Known rows, with every step that occurs:
j/t/e/h/g/x: [ 0.09  0.31 -0.14 -0.06 -0.14 -0.06 -0.07  0.09  0.14 -0.08  0.03 -0.13
 -0.06  0.10 -0.06 -0.02  0.13  0.00 -0.17  0.38 -0.29 -0.16  0.11  0.09
 -0.15]
e/h/g: [ 0.05  0.31 -0.02 -0.02 -0.10  0.11 -0.06  0.02  0.20 -0.09 -0.05 -0.06
 -0.15 -0.09 -0.02  0.03  0.18 -0.01  0.01  0.35 -0.18 -0.07 -0.16  0.13
 -0.13]
g/e: [ 0.14  0.24 -0.06  0.03 -0.13  0.15 -0.04 -0.04  0.19  0.08  0.36 -0.05
 -0.14  0.11  0.01 -0.26  0.13 -0.06  0.10  0.34 -0.04 -0.03  0.06  0.11
 -0.14]
g/x/h/e/t: [ 0.02  0.22 -0.20 -0.07 -0.13  0.07  0.17 -0.09  0.15  0.01  0.26 -0.11
 -0.18  0.06 -0.06  0.16  0.15 -0.16 -0.18  0.56 -0.11 -0.04 -0.12  0.27
 -0.25]
b/p/g/e: [ 0.18  0.45  0.11 -0.01 -0.16  0.24 -0.02 -0.04  0.18  0.04  0.28 -0.03
 -0.09  0.06 -0.07 -0.29  0.08  0.13  0.12  0.24 -0.04 -0.13  0.13  0.05
  0.04]
x/h/g/e: [ 0.01  0.31  0.08 -0.14 -0.18  0.19  0.08  0.03  0.16 -0.03  0.17 -0.09
 -0.16  0.03 -0.08 -0.01  0.12 -0.06 -0.09  0.31 -0.13 -0.02 -0.06  0.22
 -0.12]
k/j/t/e/h/x: [ 0.14  0.23 -0.19  0.22 -0.15 -0.05 -0.13  0.07  0.21  0.03 -0.05 -0.10
 -0.02  0.12  0.09  0.02  0.12 -0.09 -0.12  0.43 -0.25 -0.05 -0.06  0.12
 -0.14]
x/g/e: [ 0.09  0.25 -0.07 -0.07 -0.04  0.09  0.01 -0.02  0.19 -0.04  0.29 -0.04
 -0.15  0.16  0.00 -0.10  0.06 -0.06 -0.05  0.31  0.01  0.05  0.00  0.11
 -0.16]
g/x/h/e/t/m: [-0.03  0.07 -0.25  0.04 -0.13  0.09  0.08 -0.09  0.21  0.02  0.29 -0.07
 -0.15  0.20 -0.08 -0.15  0.02 -0.06 -0.25  0.56 -0.10  0.03  0.03  0.17
 -0.28]
t/e/h/x: [ 0.12  0.34 -0.10  0.16 -0.12  0.08 -0.09 -0.03  0.19  0.00  0.05 -0.21
 -0.10  0.09 -0.04  0.09  0.06 -0.10 -0.06  0.44 -0.25 -0.04  0.00  0.11
 -0.07]
x/h/e/t: [ 0.03  0.21 -0.20 -0.07 -0.16  0.11  0.17 -0.10  0.19  0.06  0.24 -0.06
 -0.19  0.01  0.00  0.11  0.15 -0.19 -0.09  0.58 -0.06 -0.02 -0.21  0.27
 -0.28]
p/b: [ 0.20  0.35 -0.03  0.14 -0.26  0.18 -0.18 -0.06  0.33  0.17  0.40 -0.01
 -0.13  0.04  0.02 -0.42  0.31  0.04  0.19  0.38 -0.21 -0.11  0.17  0.02
 -0.17]
b/p/g/x/h: [ 0.08  0.50 -0.05  0.00 -0.23  0.22  0.05  0.02  0.19 -0.01  0.29 -0.07
 -0.11  0.05 -0.20 -0.12  0.21  0.14 -0.05  0.28 -0.24 -0.08  0.24  0.19
 -0.01]
m/t: [ 0.12  0.12 -0.11  0.00 -0.17  0.18 -0.12  0.00  0.20  0.12  0.45 -0.03
 -0.26  0.05  0.14 -0.42  0.07 -0.08  0.17  0.49 -0.19 -0.10  0.03 -0.13
 -0.16]
b/p/g/e/t: [ 0.19  0.26 -0.01 -0.10 -0.09  0.11  0.13 -0.11  0.10  0.03  0.25  0.04
 -0.17 -0.01 -0.04 -0.16  0.09  0.07  0.03  0.40  0.01 -0.11 -0.03  0.10
 -0.07]
x/h: [ 0.07  0.31 -0.18  0.02 -0.25  0.22  0.03  0.02  0.26  0.09  0.31 -0.01
 -0.16  0.03 -0.03 -0.18  0.25 -0.05  0.07  0.40 -0.19  0.04  0.05  0.22
 -0.20]
g/e/h: [ 0.10  0.29 -0.14  0.10 -0.04 -0.01  0.00  0.02  0.23 -0.02  0.17 -0.08
 -0.16  0.05 -0.01 -0.01  0.19 -0.09  0.09  0.33  0.04  0.09 -0.01  0.27
 -0.14]
g/x/h: [ 0.04  0.34 -0.19  0.03 -0.20  0.14  0.03  0.02  0.21  0.01  0.34 -0.09
 -0.14  0.09 -0.13 -0.10  0.25 -0.01 -0.08  0.37 -0.25 -0.02  0.18  0.23
 -0.17]
m/t/e/h/g: [ 0.09  0.26  0.00 -0.14 -0.12  0.04 -0.06  0.06  0.19 -0.02  0.02 -0.12
 -0.17  0.01  0.00 -0.06  0.01 -0.09 -0.02  0.39 -0.24 -0.08 -0.07  0.02
 -0.15]
b/p: [ 0.25  0.34 -0.02  0.01 -0.24  0.29 -0.14 -0.02  0.24  0.11  0.29  0.07
 -0.22 -0.08  0.00 -0.44  0.18  0.14  0.13  0.31 -0.18 -0.15  0.06  0.02
 -0.08]
p/g/x: [ 0.13  0.42 -0.10  0.10 -0.09  0.15 -0.11 -0.06  0.15 -0.03  0.30 -0.09
 -0.02  0.13 -0.12 -0.22  0.16  0.14  0.04  0.32 -0.23 -0.20  0.27 -0.04
 -0.02]
t/j/k: [ 0.40  0.06 -0.47  0.19 -0.23 -0.14 -0.17  0.10  0.32  0.16  0.16  0.03
 -0.03  0.15  0.07 -0.44  0.16 -0.03  0.27  0.45 -0.16 -0.02 -0.02 -0.11
 -0.24]
j/t/e/h: [ 0.17  0.27 -0.32  0.06 -0.18 -0.12 -0.05  0.10  0.28  0.11  0.08 -0.05
 -0.06  0.11  0.12 -0.19  0.16 -0.11  0.10  0.46 -0.10  0.00  0.09  0.14
 -0.26]
g/e/t/j: [ 0.26 -0.03 -0.34  0.00 -0.12 -0.13  0.04 -0.04  0.17  0.06  0.22  0.06
 -0.18  0.13  0.04 -0.22  0.10  0.03  0.12  0.41 -0.02 -0.06 -0.13 -0.07
 -0.30]
m/t/e/h: [ 0.18  0.24 -0.19  0.00 -0.11 -0.06 -0.07  0.06  0.24  0.10  0.21 -0.11
 -0.18  0.11  0.05 -0.19  0.03 -0.15  0.12  0.44 -0.15  0.03  0.10  0.05
 -0.19]

Rows:
[ 0.06  0.02 -0.34  0.17 -0.24  0.10 -0.13  0.03  0.29  0.12  0.26  0.08
 -0.07  0.18  0.18 -0.64  0.10  0.05  0.04  0.53 -0.11 -0.05  0.14 -0.04
 -0.30] : j/t/m
[ 0.30  0.12 -0.30  0.05 -0.26 -0.09 -0.19  0.10  0.28  0.24  0.16  0.10
  0.04  0.23  0.21 -0.50  0.12 -0.08  0.06  0.44 -0.24 -0.13  0.12 -0.05
 -0.32] : k/j/t/e
[ 0.12  0.38  0.02  0.05 -0.10  0.17 -0.02 -0.05  0.18  0.04  0.30 -0.06
 -0.05  0.13 -0.03 -0.23  0.08  0.04  0.15  0.29 -0.03 -0.09  0.13  0.05
 -0.02] : p/g/e
[ 0.36  0.00 -0.49  0.10 -0.19 -0.19 -0.04  0.04  0.28  0.13  0.12  0.00
 -0.05  0.15  0.07 -0.22  0.11 -0.13  0.14  0.57 -0.10 -0.02 -0.20 -0.03
 -0.29] : h/e/t/j/k
[ 0.36 -0.02 -0.37  0.00 -0.16 -0.21  0.00  0.07  0.21  0.07  0.05  0.01
 -0.08  0.12  0.03 -0.22  0.09 -0.07  0.10  0.48 -0.10 -0.04 -0.19 -0.03
 -0.23] : h/g/e/t/j/k
[ 0.10  0.24 -0.21  0.09 -0.05 -0.10 -0.06  0.07  0.20 -0.10 -0.08 -0.03
 -0.03  0.17  0.09  0.13  0.07 -0.07 -0.24  0.39 -0.17  0.06 -0.13  0.10
 -0.19] : k/j/t/e/h/x/g
[ 0.10 -0.03 -0.26  0.08 -0.11  0.10 -0.03 -0.11  0.21  0.06  0.29  0.07
 -0.17  0.13  0.05 -0.46  0.03  0.03 -0.02  0.53 -0.06 -0.02  0.04  0.00
 -0.28] : e/t/m
[-0.01  0.07 -0.24  0.04 -0.16  0.12  0.07 -0.09  0.24  0.06  0.26 -0.02
 -0.16  0.17  0.00 -0.18  0.02 -0.08 -0.15  0.57 -0.05  0.05 -0.04  0.17
 -0.31] : x/h/e/t/m
[ 0.01  0.23 -0.13  0.01 -0.15  0.15  0.09 -0.09  0.19 -0.01  0.24 -0.05
 -0.12  0.16 -0.12 -0.17 -0.02  0.08 -0.24  0.48 -0.09 -0.05  0.08  0.14
 -0.15] : b/p/g/x/h/e/t/m
[ 0.18 -0.01 -0.29 -0.01 -0.07 -0.12  0.08 -0.05  0.12 -0.07  0.12  0.00
 -0.17  0.16  0.01  0.04  0.03  0.02 -0.07  0.42 -0.05 -0.02 -0.22 -0.07
 -0.25] : h/x/g/e/t/j
[ 0.12 -0.05 -0.35  0.25 -0.20  0.01 -0.21  0.07  0.31  0.13  0.19  0.18
 -0.01  0.21  0.22 -0.65  0.14  0.07  0.00  0.45 -0.12 -0.03  0.08 -0.03
 -0.33] : k/j/t/m
[ 0.14  0.16 -0.34  0.00 -0.15 -0.09  0.10 -0.03  0.19 -0.01  0.15 -0.05
 -0.08  0.16 -0.08  0.06  0.10  0.03 -0.04  0.44 -0.11 -0.10 -0.11 -0.01
 -0.24] : p/g/x/h/e/t/j
[ 0.07  0.30 -0.01 -0.04 -0.12  0.15 -0.11 -0.02  0.12 -0.09  0.19 -0.10
 -0.12  0.06 -0.11 -0.12  0.15  0.06 -0.14  0.33 -0.31 -0.22  0.08  0.00
 -0.10] : h/g/x
[ 0.09  0.28 -0.11 -0.10 -0.18 -0.01 -0.04  0.08  0.21 -0.01 -0.09 -0.07
 -0.08  0.02  0.05 -0.06  0.10 -0.06 -0.03  0.41 -0.22 -0.10 -0.09  0.08
 -0.20] : j/t/e/h/g
[ 0.07  0.33 -0.13  0.03 -0.02  0.03 -0.02 -0.02  0.18 -0.13  0.02 -0.14
 -0.10  0.14 -0.03  0.18  0.00 -0.08 -0.19  0.39 -0.18  0.06 -0.06  0.09
 -0.12] : t/e/h/x/g
[ 0.07  0.26  0.09 -0.09 -0.13  0.18 -0.02 -0.02  0.15 -0.02  0.18 -0.07
 -0.14  0.05 -0.03 -0.13  0.09 -0.03 -0.02  0.31 -0.12 -0.12 -0.06  0.09
 -0.11] : h/g/e
[ 0.11  0.34 -0.07 -0.06 -0.08 -0.01 -0.09  0.03  0.14 -0.08  0.07 -0.16
 -0.09  0.10 -0.15  0.01  0.10  0.00 -0.17  0.32 -0.29 -0.14  0.12  0.09
 -0.12] : t/e/h/g/x
[ 0.04  0.15 -0.03 -0.20 -0.11  0.08  0.21 -0.07  0.08 -0.04  0.17 -0.03
 -0.22 -0.01 -0.05  0.06  0.12 -0.09 -0.13  0.46 -0.07 -0.03 -0.19  0.24
 -0.19] : x/h/g/e/t
[ 0.04  0.28 -0.09  0.06 -0.06  0.19 -0.06 -0.07  0.17 -0.12  0.14 -0.08
 -0.13  0.10  0.01  0.05  0.06 -0.01 -0.16  0.40 -0.19 -0.03 -0.09  0.00
 -0.10] : h/x/g
[ 0.05  0.32 -0.10  0.24 -0.10  0.14 -0.08 -0.04  0.19 -0.07  0.05 -0.16
 -0.14 -0.01 -0.02  0.14  0.16 -0.05 -0.03  0.43 -0.20 -0.04 -0.10  0.15
 -0.05] : e/h/x
[ 0.00  0.55 -0.02  0.00 -0.25  0.25  0.04  0.00  0.24  0.01  0.25 -0.16
 -0.09  0.09 -0.16  0.10  0.13 -0.02 -0.15  0.37 -0.19 -0.09  0.06  0.23
 -0.05] : b/p/g/x/h/e
[ 0.04  0.01 -0.23  0.07 -0.11  0.11 -0.01 -0.13  0.23  0.06  0.26 -0.02
 -0.15  0.16  0.04 -0.28 -0.02 -0.06 -0.10  0.58 -0.04 -0.01 -0.05  0.06
 -0.30] : h/e/t/m
[ 0.02  0.32 -0.13  0.09  0.00  0.08 -0.02 -0.03  0.19 -0.18  0.02 -0.10
 -0.15  0.06  0.00  0.23  0.09 -0.04 -0.17  0.38 -0.13  0.06 -0.14  0.12
 -0.09] : e/h/x/g
[-0.01  0.37 -0.13  0.03 -0.24  0.23  0.03 -0.01  0.30  0.08  0.26 -0.13
 -0.11  0.07 -0.01  0.06  0.16 -0.18 -0.04  0.46 -0.13 -0.01 -0.09  0.26
 -0.21] : x/h/e
[ 0.08  0.28 -0.03 -0.10 -0.08 -0.01 -0.08  0.05  0.13 -0.08  0.13 -0.17
 -0.16  0.11 -0.11 -0.02  0.04 -0.03 -0.17  0.37 -0.31 -0.14  0.11  0.01
 -0.09] : m/t/e/h/g/x
[ 0.14  0.21 -0.09 -0.05 -0.05  0.07  0.13 -0.12  0.10  0.02  0.27  0.00
 -0.13  0.07 -0.01 -0.12  0.09 -0.01  0.06  0.45  0.02 -0.09 -0.04  0.10
 -0.12] : p/g/e/t
[ 0.05  0.27 -0.10 -0.01 -0.02  0.02 -0.02  0.00  0.17 -0.11  0.08 -0.16
 -0.17  0.14  0.01  0.15 -0.06 -0.11 -0.19  0.43 -0.19  0.05 -0.06  0.01
 -0.11] : m/t/e/h/x/g
[ 0.05  0.32 -0.05  0.01 -0.06  0.04 -0.08  0.02  0.14 -0.14  0.07 -0.13
 -0.13  0.03 -0.14  0.06  0.18  0.04 -0.14  0.32 -0.27 -0.13  0.05  0.12
 -0.08] : e/h/g/x
[ 0.04 -0.01 -0.10 -0.04 -0.09  0.09  0.04 -0.09  0.14 -0.01  0.21  0.02
 -0.17  0.14 -0.01 -0.31 -0.04  0.01 -0.14  0.47 -0.04 -0.02 -0.03  0.06
 -0.24] : h/g/e/t/m
[ 0.03  0.28  0.00  0.00 -0.03  0.13  0.01 -0.06  0.14 -0.09  0.21 -0.13
 -0.14  0.16 -0.02  0.07  0.02 -0.06 -0.18  0.34 -0.07  0.02 -0.05  0.10
 -0.08] : h/x/g/e
